What can hang from each mark
lide: zupidun
gamu: purub
vigida: sogu zupidun
badatid: fubef purub zulubi
sogu: fubef gomem zupidun
fubef: ledo purub sogu
purub: gamu zugu zupidun
zugu: purub
ledo: fubef
gemaf: lide
zulubi: lolu zugu
zupidun: lide purub sogu vigida

Every row comes from one small tree of marks. Brackets hold a mark, then the marks that hang from it, in alphabetical order. Every link used is in the known rows. Which tree was each row made from?
Known rows
[ledo [fubef [sogu gomem [zupidun lide]]]]: [ -6   4  15  28   0  15  -8  25  10  -6   2   1   2   9  38 -21  -8  -2
 -19   2 -46 -12  27 -35  -3  30 -30 -14   6  -4 -35  15  -1 -18 -16]
[ledo [fubef [purub [zupidun vigida]] sogu]]: [-13 -13   5  14  -4  22   3  20   5  20   7  19 -16  -1  45  -2   9  -7
   1  -1 -45   3  -1 -35   6  29 -40 -15  28   5 -24  -5   2  -2 -19]
[gemaf [lide [zupidun purub [sogu gomem]]]]: [ 28   1   3  11  -7   4 -14  22 -13 -39 -15   3   9  16  48 -33  23  10
 -23  -4 -31 -13  13   3   6  27 -35   2  -9   9 -26   2 -15 -10  -9]
[badatid [purub zugu zupidun] [zulubi lolu]]: [-14  11  24  25   1  10  26  27  -1   9 -10  31 -21 -12  -2   9  46  16
  13  26  39  -6 -12  -6  18  16  -3 -27  -5 -38  28  17  -7  32 -19]
[zupidun lide purub [sogu gomem] vigida]: [ 50   4  24  21 -13  14 -36  46 -16 -73 -16  31  33   6  64 -39  -2  15
 -41  -3 -43 -17  19  -3  21  43 -33 -14  -7   9 -26  16 -16 -28   8]
[purub gamu zugu zupidun]: [ -4   0  -7  30  -3   6  34  -3 -16  12 -10  -4  -8   0  -9 -16  37   1
  24   8 -28  -7   5  -4  21  -6 -24 -42 -20 -13  25   6 -12  41 -19]
[fubef purub]: [  0  -3   6  -7   1   4   1  -9  10   0   0  17 -16  -5  19   6   7 -12
  10  -2   2   6  -6 -11  -3  -3  -9  -4  17  -6  11  -4  -4  -7 -17]
[badatid purub]: [ -7  13  14  -5  -1   6   8   6  -9   1  -8   3   5  -4  14   3   8   5
  -1   9  29   4  -5   8  -1  -8  10  -2  10 -23  13   5   7  10  -9]
[zulubi lolu]: [-11   1  18   5  28   6 -10   4   0  -3   4  13 -26   5  -9   6  -7   7
  -9  10  -9   6   0  -6  -3   6   7   4 -22  10   2  -4  -3  -9  11]
[purub gamu [zupidun vigida]]: [ -6  -9  -1  32  -8   8  20   5 -25   6  -7   3   8  18   4  -8  13   5
  14   6 -32   7  -5  -3  11  11 -28 -18 -17  -3   1  -4  -5  20  -8]
[badatid fubef [purub [zupidun sogu]] zulubi]: [ 15   3  24  13   3   0  19  41  15   0  -9  29 -12 -17  29  -2  25   9
   3  20  63  -5 -12  -6   8   7 -19   0  18 -28  -3  23  36  17 -36]
[gamu purub]: [  9  13   1   0 -11  14  -7   5  -5   5 -13   2   4   0  15   8 -18   5
   7  -8  -4  -7 -13  -1   6 -12  12  10 -12   6   4 -11  15   7  -9]
[lide [zupidun purub sogu]]: [ 10 -11  12  -3  15  13 -18   8 -16 -41  -8  11   6   2  26 -31  15   9
 -10   1 -33   5  14   3   7  37 -20  13   4  19 -15   6   6  -4  -7]
[ledo [fubef purub]]: [-10   2  -1  -4   1   4   6   3  16  13   3 -12 -18 -14  24   4   9  -4
  -4  -5 -14  -7   3 -27   0  10 -18  -9  26  11 -14 -13  -1  -5 -13]
[vigida [sogu [fubef ledo] gomem] zupidun]: [ 53  -5  28  13 -34  22 -34  11 -13 -27   0  32  21  21   4 -31   4   4
   3  17 -46  10  29 -24   9  18 -24  25  -7 -25 -37  15   2 -28  -2]
[vigida [sogu [fubef purub]] zupidun]: [ 24 -14  27   5 -52  19 -34   2  -8 -34  -4  30   4  19  20 -24  15   0
   9   9 -32  31  17 -20  11   5 -20  28   8  -3 -28  15  -6 -13  -5]
[zulubi [zugu [purub zupidun]]]: [-12  -3   2  15   9  16 -11  13  -8 -13   1  -6 -12  -5  -6  -6  29  20
  23  11   1 -11   3   2 -18   1  -3 -13   1  -8  19   3  -7   5  11]
[gamu [purub zugu zupidun]]: [ 13  14 -11  16 -14  15  11  10 -14   6 -15  12  -1  -8   9  -1  17   6
  22  -8 -23 -14 -17  -5  26  -4  -3 -18 -15  -6  17  -5  14  37 -15]
[sogu [fubef ledo purub]]: [ 22  -3   7 -13   2   9  -1  -4   7 -23  -1  20  -5   2  15   2   3  -6
  18   3  12 -12   9 -44  -1   3 -13   0  25 -18  -2   3 -20 -27 -23]
[gamu [purub zugu]]: [ 12  19  -5   5 -15  20  -1   8  -6   2 -19   0   4 -10   9   3   3   5
  11 -12  -4 -17  -6   2  19 -11   8 -14 -10  -3  22  -5   7  22 -13]
[zulubi lolu [zugu [purub zupidun]]]: [-21  -2  21  19  39  22 -22  17  -9 -15   5   7 -39   1 -16   0  23  27
  13  21  -8  -5   3  -4 -21   6   4  -9 -21   3  21  -2  -8  -5  22]
[zupidun vigida]: [  1  -4  -2  10 -13  12  -6  15 -12 -12  -5   5  18   8  10   2   3   5
  -7  -9  -7   1  -1   8   7  22 -12  -7   7   0  -2  -5  -3  -1   7]
[lide [zupidun purub sogu vigida]]: [ 12 -14  10   5   7  22 -22  20 -26 -50 -12  15  20   8  34 -29  17  14
 -15  -5 -39   7  13   8  13  54 -29   7   9  19 -16   3   3  -5  -1]
[fubef ledo [purub gamu]]: [ 11  -5  13 -11  20  16  14 -17   3  24  -3  17 -11   7  22   7  -8 -12
  26   7   3  -5   4 -25 -14  -7 -17  -5   9 -28  24 -15 -11 -19 -28]
[vigida [zupidun lide purub]]: [ 31  -4  19  10 -55   5 -34  15  -5 -40  -8   3  16  18  39 -23   0   9
  -9   8 -10  20  13   0  19  28  -9   4  -7  -5 -10   9  -6 -14  -2]
[ledo fubef]: [-10   4  -6   3   1   1   6  10   8  14   4 -25  -5  -9  10   0   2   4
 -12  -3 -15 -11   7 -19   2  13 -11  -6  13  16 -23 -11   2   1   0]
[zugu [purub gamu]]: [-21  -1  15  16   0  18  -3 -12   0   2  -7 -22  -7  17  -2   6   4  15
   8  10  17   3   2  14  -7 -10 -10 -10   7  -7  12   0  -6  15  -2]
[zupidun sogu]: [ 12  -5  11  -2  14   8 -10  10  -3 -11  -3  15   8  -1  22 -13   0   7
  -6  -2 -23  -5   5   0  -5   5 -11  13  -3   9 -17  12   7  -3  10]
[lide [zupidun [purub zugu] vigida]]: [  3  -5  -3  11  -9  21  -8  14 -24 -42 -14   1  13   2  13 -23  35   8
  -7  -7 -22   2  15  11  27  51 -23 -22  14   6  11  -3  -8  10 -12]
[zupidun lide purub sogu]: [ 31  -1  21  -1 -10   4 -29  27  -8 -58 -14  19  14   1  61 -33  -5  13
 -27   4 -22  -9  13 -10  12  18 -14   0  -6  20 -17  17 -18 -17   6]
[zupidun purub sogu]: [ 24  -5  12  -5  12   6 -17  19  -4 -34 -11  22   0 -12  36 -22   6  12
 -17  -6 -23  -3  12   4   6  21 -13  11   6  17 -10   9   0 -10  10]
[purub gamu zugu [zupidun sogu]]: [  6  -4   3  29   8  12  24   5 -19   4 -12   8  -1  -1   9 -26  37   6
  18   7 -47 -11   9  -4  18  -1 -33 -31 -23  -6  11  16  -7  38 -11]
[zupidun purub]: [ 12   0   1  -3  -3  -3  -7   8  -1 -23  -9   8  -9 -10  14 -10   6   4
 -11  -3   1   2   7   3  11  15  -1  -1   9   7   7  -4  -7  -6   0]
[zulubi [zugu purub]]: [-12   0   6   7   9  19 -21  10  -2 -15  -2 -16  -9  -6  -5  -3  18  18
  14   7  15 -14  12   7 -24  -5   6  -9   5  -6  23   2 -12  -7  13]
[lide [zupidun purub [sogu gomem] vigida]]: [ 26  -8  14  15  12  21 -24  23 -22 -52 -10  20  22   5  28 -34  16  10
 -21  -3 -51   0  20   7  14  57 -35   1   3   9 -23   6   6 -13  -6]
[zulubi lolu zugu]: [-11   2  19   5  39  14 -22  16  -7 -13   3   4 -31  -8 -14  -3   5  12
   0  15  -8 -10  16 -11 -23   0  18  -1 -33  11  21  -3 -17 -26  20]

Write each row's tree
[-24  -8   9  17   0  27  -3  18  11   3  -1  13 -10   5  52  -5   5  -7
  -4 -10 -36   4  16 -33  -7  36 -38 -10  35   0 -18   2   0 -12 -19]
[ledo [fubef purub [sogu [zupidun vigida]]]]
[ 21  11  -4  14  -5  20   5  17 -16  -2 -17  21   5  -8  22 -10  16  12
  18  -9 -38 -17 -14  -4  24  -1 -11 -10 -17   0   6   3  19  34  -9]
[gamu [purub zugu [zupidun sogu]]]
[ -1 -10  16   4  -3  29  -4   3  10  10  -1  36 -22  -7  35  -4  14 -19
  13  -1 -16   4   9 -16   5   1 -23 -26  21 -19  22  15 -14  -2 -28]
[fubef [purub zugu] sogu]
[ 19  -7  26  12  32  33  -3   4  11   5   2  64 -10  13  43 -10 -10 -20
  20   2 -33  -3  21 -37 -21  27 -37  -4  21 -55   6  12   5 -39 -38]
[fubef ledo purub [sogu gomem zupidun]]
[ 13 -17  21 -13  18  33  -6   0   8  26   7  52 -14   7  44   6 -17 -19
  21   7 -11   3   3 -33 -15   9 -21   2  24 -34  11   0  -4 -33 -27]
[fubef ledo purub sogu]
[  7  -4   6  17 -14  13  -5  15 -17 -25 -20   0   9   5  22 -11   4   9
 -14  -6  -8   5  14  10  14  25 -18 -14   3   8  12 -10 -19  -5  -1]
[zupidun [purub gamu] vigida]
[ 28  -2   5  12  -3  23 -17  37 -17 -48 -23  24  17 -13  41 -25  30  18
 -20 -18 -31 -13  19  14  26  44 -29 -19  13   9   6   9 -12   5  13]
[zupidun [purub zugu] sogu vigida]
[ 34 -10  21   5 -26  14 -32  17  -5 -31  -9  18  11   7  37 -24   9  13
  -6  -1 -28  22  17  11  11  35 -16  23  -1   0 -18  12  14 -11  10]
[vigida [zupidun purub sogu]]
[-12  -4   7   5  -2  25   2  12  16  21   2   4 -22 -15  37  -3  14 -11
  -2  -3 -28  -9  14 -31   7  14 -29 -26  30   0  -5   2  -9   0 -23]
[ledo [fubef [purub zugu] sogu]]
[  7  -1   0  18   0  17   0  16 -11 -54 -14  18  26  25  16 -12   8  10
  12 -10  -4 -12  27 -35  -3  42 -26   1  22 -25  -9  13 -13 -20  -8]
[sogu [fubef ledo] [zupidun vigida]]
[ 20   0  13   9   9  15  -1  13 -10 -27 -23   7  -2 -14  30 -30  21  10
 -10  -3 -27 -13  27   6  16   9 -21 -17  -7   9  14  13 -17   9  -2]
[zupidun [purub gamu zugu] sogu]
[ 12  -6   8   2  12  18 -12  10 -17 -43 -12  10   6  -6  22 -34  32   9
  -7  -1 -35  -3  19   5  17  38 -22  -6   6  12  -1  11  -1   8 -10]
[lide [zupidun [purub zugu] sogu]]
[  1   0  10  16   6  16  -6  21  12  20   9  -3  -7  -5  20 -10  -9  -6
 -19   3 -40 -12  19 -25   0  18 -23 -10   9   3 -33   3   5 -15 -11]
[ledo [fubef [sogu gomem]]]
[ 16  -2   2  12 -24  23 -15  29 -25 -38 -21  27  10  -9  20 -25  34  11
 -18 -11 -30   0  16  12  31  32 -22 -19  14   9  13  -3 -20  10  11]
[zupidun [purub zugu] [vigida sogu]]
[ -1  13  38   8  18   4   7  34  24   0  -8  18 -34 -14   9  15   6   9
 -11  26  90  -2  -5  -4   1   1   4   0   8 -23  14  12  23  -2 -31]
[badatid fubef purub [zulubi lolu]]
[-17  -1  12  14   9  22 -14   4  -6  -8  -6 -27 -10   0  -5  -5  14  18
  17  12  14 -13  18   8 -26 -15   3 -14  -6  -5  29   1 -18  -4   6]
[zulubi [zugu [purub gamu]]]
[ 30  -7  10   9  -3   3  -4  21 -15 -39   0  29  18  17  36 -27   6  12
   7  14 -35 -15   0 -41  10  15 -28  -1 -10  -2 -32  21 -10  -5  -3]
[purub [zupidun lide [sogu [fubef ledo]]]]
[ 31 -11  22   8 -32  15 -30  12  -4 -34  -4   9  20  17  23 -21   6  12
   2   3 -25  15  19  -7   7  21 -18  24  -4  -3 -34  24   8 -12   5]
[vigida [zupidun [sogu fubef]]]
[ 13  12 -12  22 -22  22   8  20 -22  -2 -19  15  11  -3  14   0  19  10
  18 -13 -28 -14 -17   0  31  10 -11 -23 -10  -4  16  -8  12  36 -11]
[gamu [purub zugu [zupidun vigida]]]
[-15  -3  14  29 -14  11   1  -3  -9 -10  -5 -11  -2  27  12  -6  11  18
  13  20  -2   3  -9  -1   3  -4 -22 -22  -4  -7   3   6 -10  25  -7]
[zugu [purub gamu [zupidun lide]]]
[ -5  15   3   9  -4   7  26  12 -17   2 -11  14   0 -11   7  -6  43   7
  14   9  10  -3  -9   5  20   0  -6 -30   7 -34  25  11   7  40 -15]
[badatid [purub zugu zupidun]]
[ 20  -4   1   5 -18   4 -15  20 -15 -55 -18  -2  10  21  51 -32  26  14
 -18  -4 -17 -10  14 -10   8  24 -32   6  -1  19 -31   7 -26  -8  -9]
[gemaf [lide [zupidun purub [sogu fubef]]]]
[ 11  -3   3  31   0  11  22   7 -18 -19 -14   5   1   1   7 -31  40   8
  18   8 -43 -16  16 -19  23  -2 -36 -31 -18  -3   1  25 -18  31 -15]
[purub gamu zugu [zupidun [sogu fubef]]]
[ 30   9  12  18  17   9   2   1  11 -49  -6  36   0   9  14 -17  11  -9
  17  -2 -17 -19  32 -50  -9  26 -32  -7  20 -45  -7  19 -10 -38 -35]
[sogu [fubef ledo purub] gomem zupidun]
[ 15  11   1  13 -24   8  -3  13 -15  -8 -11  13   8  10  29  -4 -11   7
  12   2 -21  -7 -24 -16  18  -7   1  -2 -24   5  -5  -4  11  16 -14]
[gamu [purub [zupidun lide]]]
[-26  -3  26  26  39  25 -15  10 -12  -8  -1  -4 -39   7 -16  -2  19  26
  16  26  -9  -5   9  -4 -23  -3   1 -13 -31   2  26  -3 -16  -2  15]
[zulubi lolu [zugu [purub gamu zupidun]]]
[ 34  -5  25  12 -65  19 -40  21 -20 -45 -15  23  17  14  38 -42  21  11
 -12   9 -38  21  22   1  30  22 -17   2 -10   0  -8  15 -15   1   6]
[vigida sogu [zupidun lide [purub zugu]]]
[ -3  -5   2  19  -8  24  -2   7 -27 -35 -19  -9  12   8  12 -25  31   7
  -5  -2 -23   3  21  11  24  41 -27 -26   3   5  17  -4 -15  13 -19]
[lide [zupidun [purub gamu zugu] vigida]]
[  8  -5  -2   6  -9   6  -9  14 -15 -22 -11  -5  14  25  43 -23  21  10
 -12  -4 -21  -9   4   2  -2  15 -29   7 -10  12 -27   2 -13   1  -5]
[gemaf [lide [zupidun sogu]]]
[ 45   1   9  -5   9  16 -12  24  -7 -54 -18  24   5 -16  31 -30  24  14
  -5  -5 -16 -28  30 -21  20  27 -21  -9  17  -2  -1  19 -21 -11  -2]
[zupidun [purub zugu] [sogu [fubef ledo]]]
[ 17   5   9  26 -38  16  -9  26 -21 -52 -27  -5  23   9  43 -27  14  11
 -20  -1 -10 -12  22   0  34  25 -23 -48  -7   4  22   4 -44   4  -8]
[zupidun lide [purub gamu zugu] vigida]
[ -5  -4  11  10  -3   9 -11   8 -15 -35 -15  33  -2   7  18 -29  16   6
  -7  -4 -35  14  18  -3   0  16 -14  17   6   7  -5   8  -3   0   6]
[vigida [sogu [zupidun purub]]]
[-16   2   4   3   2   8  13  -4  12  20  -1 -22 -19  -7  25   2   4  -6
  -2   0 -16  -6   9 -27  -2   0 -22 -14  16  11  -8 -14  -7  -3 -20]
[ledo [fubef [purub gamu]]]
[ -9  -4  14  16  -3  11  -5   3 -18 -29 -18  26  -2  11  18 -31  12   5
  -5   1 -36  15  23  -3  -2   9 -17  13  -2   7  -1   7  -8   1   0]
[vigida [sogu [zupidun [purub gamu]]]]
[ 18  -9  18  14   0  21 -15  25 -21 -36 -23  14  16   5  44 -24   3  16
 -21  -8 -32   0  19  11  10  30 -29  -1  -1  17  -5   2 -11  -9   9]
[zupidun [purub gamu] sogu vigida]
[-12  -9  15  25   9  18   2  -2  -9  -1  -6   1  -6  17  11  -7  17  21
  16  12 -17   3  -5   9  -2   0 -29  -7   0  -4  -4   9   6  27   2]
[zugu [purub gamu [zupidun sogu]]]
[  3 -11  36  19  19  14 -10  35  34  10   5  31 -42  -4  12   9 -13  -3
 -11  22  46   1   7 -19  -1  13 -11   3   0  -4  -3  16  14 -20 -29]
[badatid [fubef sogu] [zulubi lolu]]
[ 24   2  19  23 -32  16 -29  29 -23 -41  -7  24  34  22  31 -27  -5   5
 -27   6 -41  -5   8  -8  15  16 -23 -10 -12   4 -24   7 -19 -14   7]
[zupidun lide [vigida [sogu gomem]]]
[ -8  -5   7  27 -21  16 -11  15 -12 -26  -3   5  11  25  20  -2  18  23
   6   7  -3   2 -17   4  11  21 -25 -21  13  -7  -5   4  -3  21   7]
[zugu [purub [zupidun lide vigida]]]
[ 17   9  11  15 -27   4  -3  11 -10 -41 -22 -11   4   0  33 -29  11   6
 -14   8  -3 -13  22  -7  27   2 -11 -41 -14   3  25   9 -41   5 -15]
[zupidun lide [purub gamu zugu]]
[-23   1  25  11  38  26 -31  14  -3 -18   2  -3 -35  -1 -13   4  12  25
   4  18   7  -9  12   2 -27   1  13  -5 -17   4  25  -2 -14 -16  24]
[zulubi lolu [zugu purub]]
[-30  -8  16  18   6  24   7   4  13  16  -3   1 -21   7  46  -8  -2 -10
   2  -1 -34   5  23 -36 -13  15 -35 -11  20  -1 -12   4  -5 -10 -29]
[ledo [fubef [purub gamu] [sogu zupidun]]]
